Every row comes from one small tree of marks. The marks that hang from a mark follow it in brackets, in alphabetical order. Every link used is in the known rows. Which tree was each row made from?
Known rows
F{H Z{C}}: [-2.342 -0.577  0.697 -0.609 -2.355  0.790 -0.041 -1.865  1.819 -1.294
 -0.563 -0.294  0.716  0.527 -0.075  0.662 -0.296 -0.591 -3.375 -2.093
 -1.790]
S{N{C}}: [-1.697 -1.353 -1.599  3.901 -1.600  0.078 -1.005  0.812  0.880  0.466
 -2.109  1.303  0.914 -0.410 -0.484 -0.614 -0.434 -0.153 -0.926 -1.614
 -1.481]
C{A{W} N}: [ 0.604  0.762  0.384  2.008  1.025 -1.437  0.293  1.491  0.455 -2.313
 -0.504 -0.762  1.355 -0.598 -0.431 -0.527  0.048  0.111  0.273  0.500
  0.646]
N{C{F W Z}}: [ 1.818 -0.507 -0.870  2.071  2.372  0.013 -0.353 -0.824 -1.100  0.838
  0.541 -0.432 -0.115 -0.429  0.248  1.753  1.245  1.222  1.044  2.017
  1.911]
C{W{A N} Z{F{H}}}: [ 0.178  0.319 -0.007 -3.761  0.123  0.304 -1.081 -1.676 -2.430  0.132
 -0.691 -0.053  0.172  1.293  1.906  0.177  2.128 -0.858  1.173 -1.767
  0.232]
N{C{F{Z} W}}: [-0.130 -0.945 -0.565  1.397  2.720  0.563  1.264 -1.113  0.326  1.032
  0.246  0.725 -1.611 -1.256 -0.007  0.628  0.237 -0.222 -0.010  0.769
  0.250]
S{N{C{F}}}: [-0.744 -1.848 -1.681  2.555 -0.504 -0.089  0.141  0.987  0.848  1.299
 -1.278  0.782  0.030 -0.994 -0.700 -0.775 -1.342  0.168  0.003 -0.620
 -0.787]
Z{C{N W{A}} F{H}}: [ 0.973 -0.245 -1.641 -2.551 -1.209  0.762 -0.365 -1.267  0.542 -1.367
  0.264 -1.876  1.307 -1.519  2.350 -1.680  1.561 -0.337  0.530 -1.873
  1.447]
W{C}: [-1.445  1.760 -0.378  0.670 -2.654  0.804 -0.435  0.804  0.336  0.082
  0.021  1.801  1.988  1.166 -0.964 -1.225  2.117 -1.160 -0.795 -1.583
 -2.054]
S{N{C{F{Z}}}}: [-1.565 -2.186 -1.118  2.631  0.201 -0.028  0.757  0.471  1.067  1.404
 -1.813  1.412 -0.804 -1.416 -0.651 -0.610 -1.214 -0.480 -0.703 -1.074
 -0.796]
N{C{F{H} Z}}: [ 0.281 -0.163  0.176  0.281 -0.538  0.635 -1.921 -1.397 -0.196  0.667
  0.444 -0.244 -0.418  0.970  0.016  1.450  0.013  1.162 -0.738  0.636
  0.525]
A{C{F{H} Z} W{N}}: [ 2.126 -1.090  1.586 -3.543  3.102 -1.415  0.078 -1.007  0.710 -0.167
 -0.554 -0.862 -0.950  1.605 -0.620 -1.015 -2.731 -0.494 -0.293  0.748
  0.420]
Z{F}: [-1.476 -0.390 -0.456 -0.200 -2.941 -0.082  1.205  0.178  0.385 -0.592
 -1.224  2.697  1.930  0.174  0.830 -2.098  0.315 -1.240 -0.495 -1.684
 -2.139]
N{C{A F{Z}}}: [-0.404  0.215  0.236  1.396  0.539  0.362  1.294  0.466  0.295 -0.063
  0.460  1.786 -1.996 -0.588 -0.415 -0.126 -0.305 -0.115 -0.834  1.329
 -0.668]
W{C{Z}}: [-0.655  1.821 -0.059  1.247 -2.165  0.225 -1.296  0.424 -0.826 -0.053
 -0.235  1.318  2.517  1.677 -0.760  0.164  3.171 -0.289 -0.471 -0.721
 -0.462]
S{N{C{A F{H} Z}}}: [ 0.380 -1.408 -0.644  2.252 -0.896 -0.184 -1.585  0.830 -0.826  0.159
 -0.577 -1.251 -0.908 -0.132 -0.096  1.288 -1.201  1.722 -0.033  0.663
  0.999]
C{A F W Z}: [ 2.860 -0.483 -0.029  1.476  2.021 -1.568  1.713  0.849 -2.583 -0.828
  1.182 -1.756  0.490 -0.179 -0.291  2.604  0.793  2.065  1.662  3.088
  2.356]
W{N{C{Z}}}: [-0.704  1.178  0.685  0.753 -0.846  0.111 -1.320 -1.264 -0.467  0.506
 -0.783  1.576  0.563  1.575  0.831  0.532  1.333 -0.447 -0.105 -0.208
 -0.803]
C{A F N}: [ 1.557  0.098  0.495  0.465 -0.208 -1.606  2.398  1.727 -0.198 -0.976
  1.294 -1.317  0.749 -1.127 -0.303 -0.082 -0.313  1.287  1.229  1.438
  1.203]
W{A C{F N}}: [ 0.348  1.878 -1.043 -2.310 -0.255  0.587  0.188  1.653  0.087  0.804
  1.002  0.707  0.992 -0.303 -0.988 -2.760  2.789 -1.141  1.275 -1.614
  0.203]
Z{C{A} F{H}}: [-0.177  0.192 -0.424 -1.453 -4.473  0.649  0.174 -0.203  0.991 -2.293
  0.413 -0.098  0.930 -0.190  1.648 -1.325 -0.757 -0.165 -1.102 -0.303
 -0.976]
W{C{A} N}: [-0.985  3.116  0.869 -1.204 -2.526  0.492  0.493  1.314 -0.545 -0.105
  0.954  1.483  0.506  1.449  0.040 -1.253  1.311 -1.381  0.669 -0.375
 -2.093]

Which tree is each row?
[-1.203  0.473  0.814 -0.918  3.206  0.339  0.558 -0.941  1.848  1.331
 -0.886  2.305 -1.418 -0.244 -0.135 -1.238 -1.266 -2.178 -0.021 -0.191
 -1.380] : A{W{N{C{F{Z}}}}}
[-2.072  2.102  0.854 -6.108 -0.454  1.875  0.132 -0.476  0.153  1.936
  0.836  1.805 -1.771  1.381 -0.608 -1.900  1.336 -2.933 -0.143 -3.079
 -2.360] : W{A C{F{H Z}} N}
[-0.152 -0.359  1.699 -1.233  0.145 -0.937  1.669  0.198  0.015 -1.053
  1.122 -2.034 -1.161 -0.844 -0.138  0.906 -1.039  0.941 -0.521  0.249
  1.007] : C{A F{H Z} N}
[-0.879 -0.438  0.340 -0.779 -2.889 -0.140 -1.179 -1.193 -0.871 -0.777
 -1.237  0.778  1.748  1.395  1.076  0.248  0.821  0.139 -0.980 -1.529
 -0.455] : C{Z{F{H}}}
[ 0.585  0.549 -0.403  1.464 -0.333  0.380  0.472  1.021  0.133 -0.134
  1.110  1.200 -0.964 -0.275 -0.465 -0.218 -0.593  0.542 -0.041  1.945
 -0.550] : N{C{A F}}
[ 0.816  1.171  0.310 -1.103  1.671 -0.040 -1.698 -0.129  0.391  0.312
  0.332 -1.565  1.081  0.162 -0.390 -0.372  0.803 -0.047  0.868 -0.138
  2.090] : A{W{C{F{H} N Z}}}
[-0.472 -0.918  0.817 -0.129  0.994 -1.265  2.725 -0.012  0.801  0.340
 -0.185 -0.199  0.595 -1.312 -0.441 -0.197  0.113 -0.201 -0.086 -0.737
  0.598] : C{F{Z} N}
[-0.034 -1.234 -1.863  4.665  0.108 -0.133 -0.433  1.353 -0.686 -0.306
 -1.054 -0.444 -0.257 -1.161 -0.066  0.608 -0.306  0.787  0.264  0.389
  0.132] : S{N{C{A W}}}
[ 0.025  0.650  0.992 -1.646  2.200  0.466 -1.854 -1.610  0.868  1.055
 -0.384  0.073 -0.851  0.938  0.319  0.312 -1.252 -0.622  0.282  0.219
 -0.086] : A{W{N{C{F{H} Z}}}}
[ 0.673  0.076 -0.827  3.496  1.152  0.168 -1.621 -1.227 -1.250 -0.182
 -0.436  0.033  0.818  0.299  0.363  2.032  2.144  0.940  0.005  1.048
  1.173] : N{C{W Z}}
[-1.140 -1.662 -0.490  1.560  1.593  0.327 -0.641  0.769  1.199  0.378
 -1.293 -0.180 -2.463 -1.224 -0.676 -0.221 -2.714 -0.229 -0.839 -0.175
 -0.298] : S{N{C{A{W} F{H Z}}}}
[ 0.269  0.571  0.083 -0.067  1.303  1.004 -1.237  0.211  1.021 -0.272
  0.894 -0.023 -1.980 -0.037 -0.509 -0.243 -2.138  0.323 -0.493  1.514
 -0.485] : N{C{A{W} F{H}}}
[ 0.531  2.458  1.515 -3.298 -1.569  0.339 -0.442  0.249 -1.625  0.699
  1.923 -0.850 -0.696  1.809  0.322  0.762  0.796  0.078  1.311  0.731
  0.210] : W{C{A F{H} Z} N}
[ 1.629 -0.896 -0.384 -2.306  1.986  0.081 -0.687 -0.846 -2.027  0.191
  0.670 -1.857  0.155  0.982 -0.619  2.150  1.207  1.155  0.587 -0.192
  1.409] : C{F{H} W{A} Z}
[ 1.332 -1.841 -1.185  2.685  0.960 -0.216 -1.166  0.513 -1.532  0.398
 -0.171 -2.533 -1.315 -0.939  0.202  2.301 -0.954  2.089  0.866  1.300
  2.214] : S{N{C{A F{H} W Z}}}
[ 0.041 -1.282 -1.360  3.022 -0.738 -0.289  0.421  1.976  0.130  0.321
 -0.616  0.340 -0.708 -1.129 -0.533 -0.518 -1.528  0.598  0.291  0.461
 -0.442] : S{N{C{A F}}}
[ 1.177 -0.650 -0.102 -3.158  0.074  0.465  1.304 -1.585  0.803  0.498
  1.673 -2.703  0.263 -0.438  0.886  1.214 -1.364  0.213  0.744  0.355
  0.205] : Z{C{F{H} W{N}}}
[ 1.305  1.243 -0.044  0.208  2.190 -0.536 -0.704  0.683  0.414  0.337
 -0.008 -0.474  1.786 -0.343 -0.528 -1.053  1.752 -0.375  1.530  0.386
  2.189] : A{W{C{F N Z}}}
[ 0.123 -0.737  0.702 -1.769 -0.715 -0.600  0.537 -0.375  0.619  0.090
  0.953 -2.379  0.888 -0.286 -0.283  0.535 -1.085  0.979  0.119 -0.840
  0.623] : C{F{H} N}
[-0.990 -0.711 -1.364  4.202 -1.810 -0.187 -0.787  1.707  0.104 -0.400
 -1.506  0.807  0.132 -0.472 -0.351 -0.490 -0.587  0.369 -0.701 -0.389
 -1.120] : S{N{C{A}}}
[-0.074  0.225  0.690 -0.350 -3.073 -0.393 -0.790 -0.084 -1.808 -1.911
 -0.423  0.242  0.816  1.276  1.281  0.559  0.639  0.762 -0.607  0.080
  0.004] : C{A Z{F{H}}}
[-1.175 -0.376  0.044  1.017  0.602  0.582  0.816 -0.715  1.175  0.825
 -0.310  2.158 -1.117 -0.450 -0.462 -0.358 -0.166 -0.627 -1.130 -0.004
 -1.072] : N{C{F{Z}}}
[-0.630  0.215  0.591  0.051  2.095  1.017 -0.535 -0.348  1.192 -0.245
  0.336  0.636 -2.830 -0.396 -0.574  0.033 -1.963 -0.318 -1.226  1.062
 -0.541] : N{C{A{W} F{H Z}}}
[-1.538  0.895  0.067 -0.799 -0.525  0.718  1.520  0.439  0.703  1.064
  0.519  1.962  0.141  0.029 -1.148 -1.173  1.209 -1.530 -0.506 -0.917
 -1.352] : W{C{F{Z}}}
[ 1.672  0.589  0.186 -1.297  0.653 -0.390  1.942  0.719  1.684 -0.778
  0.960 -0.167  0.406 -0.630  0.233 -1.247 -1.663 -0.709  0.802  1.860
 -0.360] : Z{C{A{W{N}} F}}
[-0.877  0.254  2.160 -3.228  2.104 -0.136  1.567 -0.307  0.793 -0.039
  0.382 -0.217 -2.287  0.261 -0.389  0.229 -2.762 -1.068 -0.437  0.230
 -1.171] : C{A{W{N}} F{H Z}}
[ 2.253 -0.004  1.464 -2.257  1.502 -0.835  0.700 -0.628 -2.720  0.018
  1.745 -3.324 -1.079  0.784  0.730  3.397 -0.527  1.652  1.780  2.261
  1.869] : C{A F{H} W{N} Z}
[ 0.406 -0.273  0.171  1.045 -1.612 -1.594  0.025 -0.468 -0.919 -0.986
 -1.498  0.115  2.775 -0.284  1.737 -0.648  2.222  0.402  0.793 -0.857
  1.848] : C{N Z{F}}
